Known rows, with every way that one mark hangs from another:
(Q_719 Q_822 (Q_888 Q_163 Q_340 (Q_544 Q_988))): [ -6  -9  20 -33 -31   8 -30  20 -13  -9  47  -7  32  -5  -4  21  26  -2]
(Q_369 Q_822 Q_890): [ -6   1   4  -7  22   6 -50  17  12  10  20   3  13  -9  10  28  -9 -12]
(Q_340 (Q_888 Q_163 (Q_544 (Q_988 Q_702)))): [  3  -9  -7  -6 -23  14 -38   1  -7 -27  30  -4  27   5  -6   7  20 -18]
(Q_369 (Q_822 (Q_719 (Q_888 Q_163 Q_340 Q_544))) Q_890): [ -8 -13   6 -37   5  33 -76  58  20 -14  46   6  27 -20  -1  56  30  -3]
(Q_719 Q_822 (Q_888 Q_163 Q_340 (Q_544 (Q_988 Q_702)))): [  1  -8  16 -35 -15  12 -43  23 -10 -15  46  -7  36  -9  -9   8  16  -6]
(Q_988 Q_544): [ -1  -1  22   4   2  -2 -30 -10 -29   1   3  -6  14  21  -1   5   8 -17]
(Q_340 (Q_888 Q_163 Q_544)): [ -2 -13   1   5 -23  19 -26   7 -14 -36  24  -1  24   9   4  32  32 -20]
(Q_719 (Q_888 Q_163)): [ -4 -12   8   7 -17  -1 -27   6 -17 -12  31  -5  21   8  -2  17  11 -16]
(Q_719 Q_822 (Q_888 Q_340 (Q_544 Q_988))): [ -8  -3  16 -29 -25  -2 -25  14 -20   2  31  -9  25  -4  -4  12  10  -2]
(Q_369 Q_890): [ -5  -1  11   4   3  -5 -28   6   7  10  13   0  16   4   9  22  -8 -18]
(Q_822 (Q_719 (Q_888 Q_163 (Q_544 (Q_988 Q_702))))): [ -4 -15  -3 -17 -25  15 -52  16 -11 -21  36  -5  31   7 -11   3  24 -11]
(Q_369 Q_822): [ -5   2   2  -3  22   9 -27   4  -9   0  18   0  15   0  11  13  -6 -11]
(Q_544 Q_988): [ -6   2   3  -1 -14  -9  -4 -18 -11  17  19  -5  16  13   5  -4  -5 -11]
(Q_702 Q_988): [ -4   4   4   7   4 -14   2  -1 -33   1  16  -9  19   4  12  -5  -2 -12]
(Q_822 (Q_719 Q_888)): [ -9 -10  -5   5  -3   2 -26  13 -18 -15  12  -4  15   6  -2   9   4  -8]
(Q_822 (Q_719 (Q_888 Q_544))): [-12 -12   2  -2 -18  11 -35  17 -26 -18  15  -4  21  11  -1  20  20 -12]
(Q_888 Q_163 Q_340 Q_544): [ -1  -5  24 -19  -8  25 -10  13  -2  -5  35   0  34   7  12  34  28 -14]
(Q_890 (Q_369 (Q_822 (Q_719 (Q_888 Q_544))))): [-13  -5  -6  -8 -17  30 -61  26   6  -9  23  -9  17  -6  -3  33  13  -7]
(Q_822 (Q_719 (Q_888 Q_163 Q_340 (Q_544 Q_988)))): [ -7 -12   5 -32 -31  20 -31  23  -1  -9  43  -3  29   2  -5  25  36  -1]

Rows:
[ -2  -9  18 -18   1   9 -23  28 -10 -23  37  -4  27  -9  -1  22  13  -4] -> (Q_719 Q_822 (Q_888 Q_163 Q_340))
[-11  -2 -13  -2  -2  23 -53  23  14  -6  20  -9   9 -10  -5  22  -3  -3] -> (Q_890 (Q_369 (Q_822 (Q_719 Q_888))))
[ -9  -2  -6 -14  30  18 -53  31  20  -6  17   6  14 -11   9  27  -1  -5] -> (Q_369 (Q_822 Q_719) Q_890)
[ -6  -4  -8   1 -33   1 -19 -10 -19  -8  15  -7  16  10  -1  12  14 -14] -> (Q_340 (Q_888 (Q_544 Q_988)))
[ -3 -10  -3  -4 -40  11 -24  -4  -9 -20  31  -4  23   9  -1  20  31 -15] -> (Q_340 (Q_888 Q_163 (Q_544 Q_988)))
[ -8   1  -9 -16   8  31 -45  32  24   3  27  -7  12 -20  -3  29  -2   3] -> (Q_890 (Q_369 (Q_822 (Q_719 (Q_888 Q_340)))))
[ -8  -7 -11 -27   1  11 -90  33   9  -2  30  -2  21 -14 -11  16   3  -6] -> (Q_369 (Q_822 (Q_719 (Q_888 (Q_544 (Q_988 Q_702))))) Q_890)
[-10  -2  -2 -23  -7  39 -53  36  17   0  29  -8  19 -15  -2  41  14  -1] -> (Q_890 (Q_369 (Q_822 (Q_719 (Q_888 Q_340 Q_544)))))
[ -6 -15  11 -22 -13  29 -32  33  -5 -21  36   0  32   2   0  35  36  -6] -> (Q_822 (Q_719 (Q_888 Q_163 Q_340 Q_544)))
[ -9 -13  16 -18 -41  -1 -37  10 -24 -17  40  -8  30   5  -5  13  25  -9] -> (Q_719 Q_822 (Q_888 Q_163 (Q_544 Q_988)))
[-14  -3 -10 -16 -35  22 -59  15   9   8  30 -12  14  -5  -8  21  11  -2] -> (Q_890 (Q_369 (Q_822 (Q_719 (Q_888 (Q_544 Q_988))))))
[ -7 -15  20  -9 -23   8 -40  20 -30 -32  33  -6  32   5   0  25  26 -14] -> (Q_719 Q_822 (Q_888 Q_163 Q_544))
[ -7  -3  -7 -22  27  21 -40  34   0 -10  26   1  15 -14   0  23   4   3] -> (Q_369 (Q_822 (Q_719 (Q_888 Q_340))))
[ -6  -6  -1  -9   8  10 -19  23  -7  -8  19  -2  18  -3  -1  16   6  -2] -> (Q_822 (Q_719 (Q_888 Q_340)))
[ -7 -16  -1   0  -9  11 -32  19 -11 -27  28  -1  22   6  -3  17  20  -9] -> (Q_822 (Q_719 (Q_888 Q_163)))
[-12 -15  -4 -31 -21  16 -82  37  16  -7  46   1  23 -10  -6  37  29  -4] -> (Q_369 (Q_822 (Q_719 (Q_888 Q_163 (Q_544 Q_988)))) Q_890)
[-13 -11  -2 -17   1  15 -80  41   2 -11  23   2  18 -10  -2  40  15  -8] -> (Q_369 (Q_822 (Q_719 (Q_888 Q_544))) Q_890)
[ -5  -5  -5 -21   3  40 -50  39  32  -9  42  -5  20 -20  -3  37  15   2] -> (Q_890 (Q_369 (Q_822 (Q_719 (Q_888 Q_163 Q_340)))))
